Each row was made from one small tree. The marks that hang from a mark follow it in brackets, in alphabetical order. Every link used is in the known rows. Write each row's tree.
Known rows:
tufat{pasodi}: | -.23 | -.11 | -.28 |  .05 | -.12 | -.03 |  .17 | -.03 |  .10 |  .32 | -.20 |  .00 | -.02 |  .45 |  .17 |  .17 | -.08 |  .30 | -.12 |  .18 | -.20 |  .03 |  .37 |
fepu{zemaz{durivi zenifom{pasodi}}}: | -.26 |  .11 | -.05 |  .22 |  .13 | -.02 |  .05 |  .55 |  .13 | -.04 | -.11 |  .76 | -.02 |  .19 | -.20 |  .15 |  .03 |  .16 |  .02 |  .04 | -.11 |  .14 |  .19 |
fepu{zemaz{durivi zenifom}}: | -.36 |  .09 |  .02 |  .16 |  .10 |  .00 |  .07 |  .55 |  .06 | -.02 | -.13 |  .71 | -.02 |  .12 | -.26 |  .14 | -.02 |  .02 | -.09 |  .04 | -.05 |  .05 |  .27 |
fepu{zemaz{zenifom{pasodi}}}: |  .00 |  .04 | -.07 |  .17 |  .19 | -.04 | -.02 |  .59 |  .12 | -.01 | -.15 |  .66 | -.02 |  .27 |  .02 |  .17 | -.03 |  .08 | -.04 |  .12 | -.13 |  .19 |  .26 |
rufez{zenifom{kasuz pasodi{nasaf resu tufat}}}: |  .36 | -.10 | -.06 |  .28 |  .27 |  .00 |  .11 | -.17 | -.02 | -.05 |  .17 | -.16 |  .05 |  .04 | -.02 | -.16 | -.02 | -.24 | -.19 | -.10 |  .00 |  .14 | -.10 |
tufat{pasodi{resu zenifom{rufez}}}: | -.10 | -.15 |  .04 | -.06 | -.16 | -.04 |  .06 | -.29 | -.03 |  .14 | -.04 | -.18 | -.05 |  .05 |  .24 |  .07 | -.07 |  .09 |  .02 |  .37 | -.14 |  .00 |  .13 |
zenifom{kasuz pasodi{nasaf resu}}: |  .25 | -.01 |  .03 |  .06 |  .04 | -.02 | -.04 | -.15 | -.07 | -.03 |  .10 | -.46 |  .02 |  .04 |  .50 | -.17 |  .14 |  .25 |  .22 | -.16 |  .07 |  .03 | -.03 |
rufez{zenifom}: |  .03 | -.13 | -.29 |  .22 |  .08 | -.03 |  .13 |  .10 |  .08 |  .12 | -.05 |  .03 |  .03 |  .24 | -.50 |  .09 | -.19 | -.29 | -.44 | -.03 | -.17 |  .21 |  .26 |
zenifom{kasuz}: |  .09 | -.03 | -.28 | -.14 |  .00 | -.05 |  .10 |  .10 | -.04 |  .14 | -.04 | -.47 | -.08 |  .21 |  .10 |  .08 |  .06 |  .00 | -.22 | -.25 |  .11 | -.12 |  .25 |
resu{pasodi{tufat}}: |  .37 | -.11 | -.14 | -.22 |  .07 |  .04 |  .04 |  .32 |  .10 |  .21 | -.06 |  .11 | -.03 |  .35 |  .30 |  .15 | -.13 |  .11 | -.31 | -.18 | -.02 | -.04 |  .07 |
tufat{pasodi{nasaf resu zenifom{kasuz}}}: | -.26 | -.09 |  .12 | -.09 | -.19 |  .03 |  .04 | -.41 | -.12 | -.06 | -.05 | -.54 |  .01 | -.13 |  .36 | -.10 | -.14 |  .24 |  .23 |  .33 |  .02 | -.03 |  .19 |
durivi{zemaz{zenifom{kasuz}}}: | -.07 |  .03 |  .08 | -.22 | -.04 |  .01 | -.03 |  .38 | -.02 |  .05 | -.12 | -.08 | -.08 |  .23 | -.04 | -.08 | -.22 |  .04 | -.01 | -.09 |  .25 | -.07 |  .10 |
zemaz{durivi zenifom{kasuz pasodi{nasaf resu tufat} rufez}}: |  .01 |  .13 |  .13 |  .17 |  .00 | -.02 |  .08 | -.24 | -.15 | -.16 |  .24 |  .15 |  .01 | -.32 |  .04 | -.13 |  .32 | -.26 |  .33 | -.14 |  .05 | -.19 | -.30 |
fepu{zemaz}: | -.08 |  .00 | -.05 |  .09 |  .17 | -.02 | -.01 |  .59 |  .12 |  .17 | -.15 |  .37 | -.03 |  .30 |  .03 |  .19 | -.10 |  .15 | -.39 |  .05 | -.05 |  .12 |  .27 |
resu{pasodi{nasaf tufat}}: |  .22 | -.06 | -.03 | -.15 | -.01 |  .08 | -.05 |  .15 |  .04 |  .09 | -.02 | -.11 |  .05 |  .11 |  .35 |  .02 | -.20 |  .17 | -.18 | -.12 |  .00 | -.02 | -.01 |
resu{pasodi{tufat zenifom}}: |  .35 | -.10 | -.07 | -.35 |  .01 |  .04 | -.06 |  .24 |  .09 |  .01 | -.06 | -.10 | -.05 |  .14 |  .20 |  .20 | -.24 |  .08 | -.25 | -.04 |  .04 |  .00 |  .02 |
pasodi{resu tufat zenifom{kasuz rufez}}: |  .57 | -.11 |  .54 | -.23 |  .15 |  .03 | -.09 | -.24 | -.23 | -.09 |  .26 | -.31 | -.06 | -.37 |  .47 | -.02 |  .07 | -.52 | -.29 |  .06 |  .29 | -.23 | -.45 |
pasodi{tufat zenifom{rufez}}: |  .36 | -.04 |  .19 | -.17 |  .07 |  .01 | -.15 | -.02 | -.02 |  .00 |  .09 | -.16 | -.02 | -.17 |  .14 |  .25 | -.08 | -.39 | -.51 |  .10 |  .13 | -.09 | -.32 |
zemaz{durivi fepu zenifom{kasuz pasodi{nasaf resu} rufez}}: | -.31 |  .20 | -.02 |  .13 | -.08 | -.02 |  .01 | -.45 | -.08 | -.21 |  .18 |  .15 |  .04 | -.51 | -.49 | -.21 |  .45 | -.09 |  .56 | -.17 | -.06 | -.14 | -.30 |
tufat{pasodi{nasaf resu zenifom}}: | -.31 | -.11 |  .22 | -.03 | -.24 |  .05 | -.01 | -.35 | -.08 | -.01 | -.10 | -.31 |  .04 | -.08 |  .32 | -.05 | -.21 |  .26 |  .20 |  .41 | -.06 |  .06 |  .18 |

Which tree is each row?
| -.49 |  .17 | -.10 |  .06 | -.17 | -.01 |  .03 | -.18 |  .00 | -.04 |  .02 |  .49 |  .02 | -.31 | -.81 |  .03 |  .31 | -.25 |  .18 | -.11 | -.16 | -.13 | -.10 |  zemaz{durivi fepu zenifom{rufez}}
| -.58 |  .15 |  .00 |  .04 | -.15 |  .05 |  .07 | -.03 |  .01 | -.11 | -.12 |  .63 |  .05 | -.16 | -.76 |  .04 |  .21 | -.11 |  .28 | -.13 | -.11 | -.06 |  .09 |  zemaz{durivi fepu zenifom}
| -.21 |  .12 | -.13 |  .15 |  .18 | -.04 |  .11 |  .47 |  .09 | -.08 | -.06 |  .50 | -.06 |  .13 | -.16 |  .10 |  .09 |  .13 |  .06 | -.04 | -.02 |  .05 |  .21 |  fepu{zemaz{durivi zenifom{kasuz pasodi}}}
| -.31 |  .10 | -.07 |  .10 | -.19 | -.05 |  .08 |  .04 | -.06 |  .01 |  .03 |  .33 | -.01 | -.10 | -.45 |  .12 |  .15 | -.31 |  .08 | -.07 | -.13 | -.13 |  .06 |  zemaz{durivi zenifom{rufez}}
|  .37 |  .04 | -.10 |  .06 |  .18 |  .00 | -.02 | -.07 |  .02 |  .00 |  .10 | -.37 |  .02 |  .09 |  .50 | -.03 |  .12 |  .19 | -.06 | -.24 |  .15 | -.04 | -.16 |  zenifom{kasuz pasodi{nasaf tufat}}
| -.29 |  .20 | -.32 |  .05 | -.05 | -.07 |  .10 | -.29 |  .04 | -.12 |  .11 |  .23 | -.03 | -.29 | -.66 | -.01 |  .47 | -.06 |  .39 | -.23 | -.10 | -.14 | -.20 |  zemaz{durivi fepu zenifom{kasuz pasodi rufez}}
| -.38 | -.06 | -.11 | -.06 | -.26 |  .01 | -.01 | -.26 |  .03 |  .02 | -.16 | -.44 |  .03 |  .01 |  .12 |  .10 | -.25 |  .34 |  .05 |  .36 | -.09 |  .08 |  .28 |  tufat{pasodi{nasaf zenifom}}
| -.12 |  .09 |  .08 | -.12 | -.03 |  .02 | -.15 |  .30 |  .13 |  .04 | -.16 |  .33 | -.01 |  .20 | -.27 | -.09 | -.12 |  .21 |  .13 | -.03 |  .11 |  .08 | -.06 |  durivi{zemaz{fepu zenifom{pasodi}}}
|  .26 |  .01 |  .07 |  .19 |  .09 |  .03 | -.14 |  .07 |  .09 |  .07 | -.01 |  .12 |  .10 |  .21 |  .43 |  .07 |  .00 |  .21 | -.13 | -.07 | -.03 |  .13 | -.16 |  zenifom{pasodi{nasaf tufat}}
|  .16 | -.08 | -.34 | -.45 | -.13 | -.03 |  .02 |  .17 |  .08 | -.03 | -.06 | -.56 | -.11 |  .11 |  .02 |  .16 | -.22 |  .22 | -.07 | -.10 |  .01 |  .00 |  .25 |  resu{pasodi{zenifom{kasuz}}}
|  .21 | -.10 | -.22 |  .26 |  .14 | -.04 |  .11 | -.17 |  .01 | -.05 |  .12 | -.32 |  .04 |  .04 | -.16 | -.17 | -.04 | -.13 | -.09 | -.09 | -.07 |  .20 |  .04 |  rufez{zenifom{kasuz pasodi{nasaf resu}}}
| -.27 | -.12 |  .14 |  .13 | -.18 |  .04 |  .06 | -.27 | -.08 |  .19 | -.11 | -.09 |  .06 |  .12 |  .44 | -.11 | -.10 |  .28 |  .13 |  .27 | -.12 |  .03 |  .23 |  tufat{pasodi{nasaf resu}}
|  .01 |  .10 | -.28 | -.06 |  .04 | -.03 |  .02 | -.06 |  .05 | -.14 | -.08 |  .23 |  .00 | -.02 | -.31 |  .02 |  .28 | -.04 |  .39 | -.14 | -.09 |  .01 |  .07 |  zemaz{fepu zenifom{kasuz pasodi}}
| -.22 |  .07 |  .14 | -.18 | -.06 |  .05 | -.13 |  .31 |  .05 |  .05 | -.18 |  .28 | -.01 |  .13 | -.32 | -.09 | -.16 |  .09 |  .03 | -.03 |  .15 |  .00 |  .00 |  durivi{zemaz{fepu zenifom}}
|  .23 | -.08 | -.16 |  .36 |  .19 |  .00 |  .05 |  .00 |  .12 |  .02 |  .04 |  .11 |  .10 |  .15 | -.22 |  .00 | -.14 | -.15 | -.34 | -.01 | -.14 |  .26 | -.06 |  rufez{zenifom{pasodi{nasaf tufat}}}
|  .17 | -.12 |  .36 | -.16 | -.15 | -.02 | -.18 | -.14 | -.14 | -.05 |  .09 | -.26 | -.03 | -.24 |  .13 |  .04 | -.06 | -.29 | -.10 |  .21 |  .01 |  .01 | -.11 |  pasodi{resu zenifom{rufez}}
| -.04 |  .09 |  .40 | -.06 |  .04 |  .09 | -.20 |  .19 |  .04 | -.03 | -.09 |  .39 |  .04 |  .04 | -.03 | -.22 | -.11 |  .12 |  .17 |  .00 |  .19 |  .03 | -.25 |  durivi{zemaz{fepu zenifom{pasodi{nasaf resu tufat}}}}
| -.21 |  .17 | -.09 |  .08 | -.03 | -.05 |  .08 | -.35 | -.04 | -.13 |  .15 |  .30 | -.02 | -.35 | -.54 | -.12 |  .50 | -.13 |  .48 | -.18 | -.08 | -.15 | -.24 |  zemaz{durivi fepu zenifom{kasuz pasodi{resu} rufez}}
| -.11 |  .10 |  .00 | -.21 | -.02 | -.02 | -.09 |  .14 |  .01 |  .08 | -.04 | -.07 | -.06 | -.03 | -.33 | -.14 | -.03 | -.03 |  .02 | -.10 |  .20 | -.14 | -.13 |  durivi{zemaz{fepu zenifom{kasuz rufez}}}
| -.19 | -.09 |  .07 | -.09 | -.20 | -.01 |  .03 | -.52 | -.13 |  .00 |  .05 | -.67 | -.01 | -.24 |  .32 | -.10 | -.07 |  .13 |  .18 |  .34 | -.02 | -.07 |  .06 |  tufat{pasodi{nasaf resu zenifom{kasuz rufez}}}
|  .32 | -.02 | -.12 | -.35 | -.05 |  .02 | -.09 | -.10 | -.02 | -.09 |  .14 | -.66 | -.03 | -.25 |  .25 |  .04 | -.16 |  .03 | -.15 | -.05 |  .12 | -.13 | -.17 |  resu{pasodi{nasaf tufat zenifom{kasuz rufez}}}
|  .37 | -.03 |  .69 | -.15 |  .04 |  .09 | -.23 | -.47 | -.32 | -.25 |  .31 | -.64 |  .05 | -.70 |  .56 | -.20 | -.02 | -.42 | -.11 |  .13 |  .34 | -.22 | -.53 |  pasodi{nasaf resu tufat zenifom{kasuz rufez}}
|  .38 | -.04 |  .41 |  .22 |  .12 |  .07 | -.15 |  .00 | -.01 |  .04 |  .06 |  .25 |  .12 |  .12 |  .64 | -.08 |  .04 |  .10 |  .01 | -.02 |  .00 |  .12 | -.25 |  zenifom{pasodi{nasaf resu tufat}}
|  .30 | -.14 | -.29 |  .24 |  .21 | -.07 |  .19 | -.06 |  .05 |  .04 |  .09 | -.14 | -.02 |  .19 | -.20 | -.08 |  .00 | -.19 | -.16 | -.13 | -.10 |  .20 |  .10 |  rufez{zenifom{kasuz pasodi{resu}}}
